What can hang from each mark
J5: J767 J981
J674: J108 J481 J906
J731: J674
J949: J108 J906
J767: J5 J674
J981: J674
J906: J674 J949

Known rows, with every way that one mark hangs from another
(J906 J949): [-2.16  0.14  0.08  1.38 -2.27  0.26  0.26 -1.67 -1.77  0.49  0.56  0.92
 -2.22  1.18  1.82 -1.68 -2.24 -1.52  0.64 -0.38]
(J731 J674): [-2.28 -1.19 -0.72  0.30 -1.99  0.80  0.80  0.06 -1.80 -0.56  2.50  0.32
 -1.39 -0.33 -2.54 -1.32 -1.91 -0.60 -0.80 -0.43]
(J731 (J674 J108 J481)): [ 0.31 -1.78 -0.06 -0.12  1.20 -1.37  0.59 -1.00  1.57 -0.69  2.15 -1.83
  1.84 -0.43 -1.17 -2.00  0.97  0.68 -0.72 -1.60]
(J731 (J674 J108 J481 J906)): [ 1.48 -2.42 -0.56 -1.54  3.46 -0.49  1.17  0.27  2.51 -0.21  1.16 -2.69
  3.70 -0.71 -0.16 -1.80  0.90  0.51 -0.49 -0.59]
(J674 J481 (J906 (J949 J108))): [ 1.54 -0.31 -0.88  0.68  0.60  0.07  0.14 -1.30  1.61  3.01  0.56  0.05
  1.41  0.99  3.57 -1.32 -0.06  0.35  0.52  0.15]
(J949 J108 J906): [-0.81  1.76  0.63  2.37 -4.58  1.31  0.70 -1.92 -0.29  2.58  4.08  1.48
 -0.74  0.07 -0.25  0.69  1.81  1.89 -0.06  0.15]
(J981 (J674 J481 J906)): [ 1.61 -0.04 -0.81 -1.39  0.79  0.43  0.00 -1.89  0.86 -0.96 -2.93 -0.68
 -0.64  0.88 -0.54  1.48  0.86  0.85  0.23  1.60]
(J674 J481 J906): [ 1.24 -0.76 -1.58 -0.78  2.03  0.76  0.23 -1.88  2.61 -0.93 -0.75 -1.43
  1.22  0.88  0.73  0.43  0.77  0.40  1.09  0.77]
(J767 J5 J674): [ 0.52  2.02 -1.41  0.76  0.67  0.83 -0.60  2.29 -1.25 -0.97 -0.58  1.25
 -2.26 -0.19 -1.01  2.51 -1.20 -1.36 -0.46 -0.42]
(J731 (J674 J108)): [-1.41 -1.55  0.50  0.74 -0.15 -0.54  1.20  0.08 -0.82 -0.06  2.53 -0.57
  0.28 -1.49 -1.81 -2.09 -0.15 -0.19 -1.33 -1.31]
(J767 (J674 J108 J906)): [ 0.95 -0.39 -1.10 -0.22  3.46 -0.08  0.29  2.20  0.06  1.00 -0.94 -0.59
  1.07 -1.47 -0.32 -0.70  0.56 -0.96 -1.11 -0.91]
(J5 (J767 J674)): [-1.51  1.25 -1.30  0.42  1.72  1.14 -0.08 -0.22 -0.59 -1.22  0.61  2.31
 -1.41  0.24 -3.34 -1.12 -0.37  0.00 -1.11 -0.08]
(J949 J108 (J906 (J674 J481))): [ 0.01  0.75  1.44  0.39 -4.84 -0.42  0.36 -1.39  0.98  1.33  3.24 -0.72
  1.50  0.14 -0.01  1.20  2.81  1.66  0.81  0.10]
(J981 J674): [-1.22  0.91  0.29  0.82 -2.85  0.42  0.06 -1.93 -2.66 -0.89 -1.50  1.33
 -3.80  0.10 -2.21  1.30 -0.24  0.13 -0.53  0.91]
(J767 J5): [ 0.05  1.77 -0.09  1.39 -0.25  1.08  0.15 -0.48 -0.16 -1.61 -0.04  0.63
 -1.87 -0.25  0.28  2.51 -0.52 -0.32  0.37  0.68]
(J906 (J949 J108)): [-1.37  0.60  0.14  2.96 -3.09  0.02  0.18 -1.30 -1.85  3.20  1.96  2.12
 -2.04  0.15  1.94 -1.70 -1.06 -0.32 -0.30 -0.64]
(J949 J108 (J906 J674)): [-1.76  0.87  2.01  1.15 -6.30  0.38  0.93 -0.27 -1.58  2.08  3.54  0.51
  0.00 -0.98 -0.66  1.11  1.63  0.74  0.08  0.44]
(J949 J906): [-1.69  1.10  0.68  0.78 -3.93  1.60  0.83 -2.18 -0.16 -0.17  2.75  0.13
 -0.94  1.17 -0.30  0.72  0.71  0.64  0.91  0.51]
(J731 (J674 J108 J481 (J906 J949))): [ 1.01 -2.58 -0.02 -1.59  2.88 -0.89  1.23  0.76  1.53  1.14  1.04 -2.45
  3.66  0.42  2.55 -3.61 -0.96 -0.76 -0.07 -1.02]
(J906 J674): [-2.51 -0.53  0.84  0.36 -3.31 -0.24  0.36 -0.43 -2.03 -1.21  0.03 -0.35
 -1.42 -0.97 -1.27  0.55 -0.43 -1.37  0.34  0.29]
(J767 (J5 (J981 J674))): [-0.76  1.30  0.17  0.10 -1.70  0.62 -2.10  1.69 -1.65 -2.99 -1.80  2.05
 -3.66  0.11 -2.63  3.90 -1.63  0.67  0.24  0.88]

Rows
[ 0.32  0.68 -0.23 -1.41  0.61  1.47 -1.53  2.85 -0.78 -2.42 -2.97  1.23
 -1.62 -0.31 -1.65  4.12 -1.71  0.43  0.34  1.94]
(J767 (J5 (J981 (J674 J906))))
[-2.15 -1.03  2.69  0.69 -2.04 -1.91  0.79 -0.03 -2.26  0.64 -0.04 -1.01
  0.36 -1.10  2.15 -2.11 -0.62 -2.18  0.23 -1.02]
(J906 (J674 J108) J949)
[ 1.95  0.39 -0.12  0.01 -0.50 -0.25  0.07 -1.20 -0.28  3.03 -1.65  0.77
 -0.45  1.02  2.30 -0.31  0.05  0.71 -0.18  0.93]
(J981 (J674 J481 (J906 (J949 J108))))
[ 2.31  0.05 -1.09 -1.54  7.29 -0.18  0.15  0.02  3.75 -0.69 -0.69 -0.77
  3.62 -0.14 -0.99 -1.61  2.50  1.10 -0.82 -0.30]
(J5 (J767 (J674 J108 J481 J906)))
[ 0.18 -0.30  2.49 -0.83 -2.34 -1.47  0.77 -1.64  1.95 -0.87  1.77 -3.02
  3.02 -0.06  0.50  0.28  3.52  0.89  1.19 -0.48]
(J949 (J906 (J674 J108 J481)))
[ 0.58  0.47 -2.40 -1.48  2.53  1.43 -2.25  5.72  0.14 -1.64 -1.29  0.99
 -0.33 -0.32 -1.37  2.89 -2.55 -0.93  0.24  0.01]
(J767 (J5 J981) (J674 J906))
[-0.79  0.09  1.33 -1.11 -4.25 -0.07  0.45 -1.77  1.10 -1.27  1.75 -2.06
  1.23  1.18 -0.19  1.18  1.68  0.53  1.70  0.43]
(J949 (J906 (J674 J481)))
[ 2.60 -0.33  0.42 -1.14  2.80 -0.86  0.35 -1.74  1.67 -0.43 -2.97 -1.59
  1.07 -0.37  0.23  0.71  2.63  1.25 -0.29  0.72]
(J981 (J674 J108 J481 J906))
[-0.43 -0.32  0.89  1.05 -3.32 -1.67 -0.10 -0.76 -0.65  2.06  1.07  0.01
  0.30  0.32  2.15 -1.21 -0.14 -0.62  0.56 -0.68]
(J906 (J674 J481) (J949 J108))
[-0.97  0.53 -1.10 -1.13  3.32  1.53  0.51  1.53 -0.60  0.79 -0.48  1.57
  0.63  1.08  0.42 -2.82 -2.23 -1.59 -0.49  0.54]
(J5 (J767 (J674 (J906 J949))))
[ 0.20 -1.13  1.39 -0.14 -0.24 -2.38  0.18 -1.39  1.37 -1.47 -0.32 -2.50
  1.79 -1.24  0.06 -0.13  2.42 -0.06  0.50 -0.90]
(J906 (J674 J108 J481))
[-0.28  0.12 -0.26  1.45 -0.77  0.82  0.74 -0.04 -0.92  3.89  0.85  1.36
 -0.11 -0.17  3.08 -1.59 -1.08 -0.54 -0.15  0.37]
(J674 (J906 (J949 J108)))
[ 0.86 -0.09  1.03 -0.23  1.41 -0.07  0.90 -0.65 -0.89  0.23 -2.53 -0.42
 -0.37 -1.48 -0.38  0.57  1.51  0.33 -0.96  1.02]
(J981 (J674 J108 J906))
[-0.08 -0.86  0.94  0.29  1.85 -0.16  1.10 -0.29  0.10  1.69 -0.57 -0.91
  1.37 -0.42  3.60 -2.44 -0.47 -1.28  0.31 -0.16]
(J674 J108 (J906 J949))
[ 2.77 -0.72 -1.71 -1.13  4.69 -0.83 -0.31  1.01  2.44  0.21 -1.27 -1.80
  2.45 -0.41  0.31 -0.59  1.76 -0.07 -0.41 -1.18]
(J767 (J674 J108 J481 J906))
[ 1.53  0.31  0.83  0.40  0.46 -1.75 -0.09 -2.98  0.76 -1.12 -1.73 -0.67
 -0.76 -0.01 -0.88  0.50  2.68  1.45 -0.38 -0.33]
(J981 (J674 J108 J481))
[-1.78  0.19  1.52  0.20  1.21 -0.44 -1.31 -0.77 -0.08 -2.77 -0.71  2.08
 -1.09 -0.70 -4.15 -0.35  1.00  2.36 -1.14  0.24]
(J5 J767 (J981 (J674 J108)))
[-1.17 -0.90  0.75 -0.46 -2.54 -1.35 -0.05 -1.19 -0.49 -0.63 -0.23 -1.32
  0.09  1.21  2.01 -1.17 -1.20 -1.75  1.46 -0.37]
(J906 (J674 J481) J949)
[ 0.08  0.75  0.52  0.87 -1.73  0.55  0.60 -0.07 -2.81  3.91 -1.34  1.95
 -1.89 -0.03  1.68 -0.41 -1.05 -0.23 -0.87  1.21]
(J981 (J674 (J906 (J949 J108))))
[-0.11  0.52  0.42 -1.45 -0.04  1.08 -1.44  3.33 -1.80 -0.98 -3.02  1.36
 -1.66  0.90  1.12  2.32 -3.66 -0.89  0.80  1.61]
(J767 (J5 (J981 (J674 (J906 J949)))))
[ 1.45  1.70 -0.15  1.09  2.45 -0.50 -0.32  2.44 -0.31 -0.41 -0.56  0.35
 -0.52 -1.39 -0.32  1.53  0.51 -0.74 -1.03 -1.25]
(J767 J5 (J674 J108))
[ 0.84 -1.59 -1.19 -0.40  0.17  0.21  0.89  0.94  0.52  3.38  2.42 -0.22
  2.23  0.68  2.00 -2.78 -1.59 -0.09 -0.40 -0.41]
(J731 (J674 J481 (J906 (J949 J108))))
[ 0.99  1.02 -0.45 -0.70 -0.39 -0.21 -2.57  0.42  0.80 -3.84 -2.17  0.83
 -2.20  1.20 -2.02  4.09 -0.52  1.48  0.81  0.58]
(J767 (J5 (J981 (J674 J481))))
[ 1.44  0.10 -1.23 -1.03  4.46  0.11 -1.90  5.83  0.93 -1.18 -1.21  0.01
  1.25 -1.57 -0.66  2.05 -0.80 -0.58 -0.34 -0.89]
(J767 (J5 J981) (J674 J108 J906))
[ 0.76 -0.74 -0.99 -0.90  1.32  0.40  0.29 -1.45  1.63  0.31 -0.85 -1.26
  1.17  2.07  3.42 -1.43 -1.11 -0.85  1.52  0.37]
(J674 J481 (J906 J949))
[-2.59  0.35 -1.92 -0.23  1.42  1.00 -2.35  1.95 -0.13 -2.56  1.00  2.85
 -1.44  0.51 -4.80 -0.84 -1.63  0.43 -0.59 -0.78]
(J5 (J767 J674) J981)
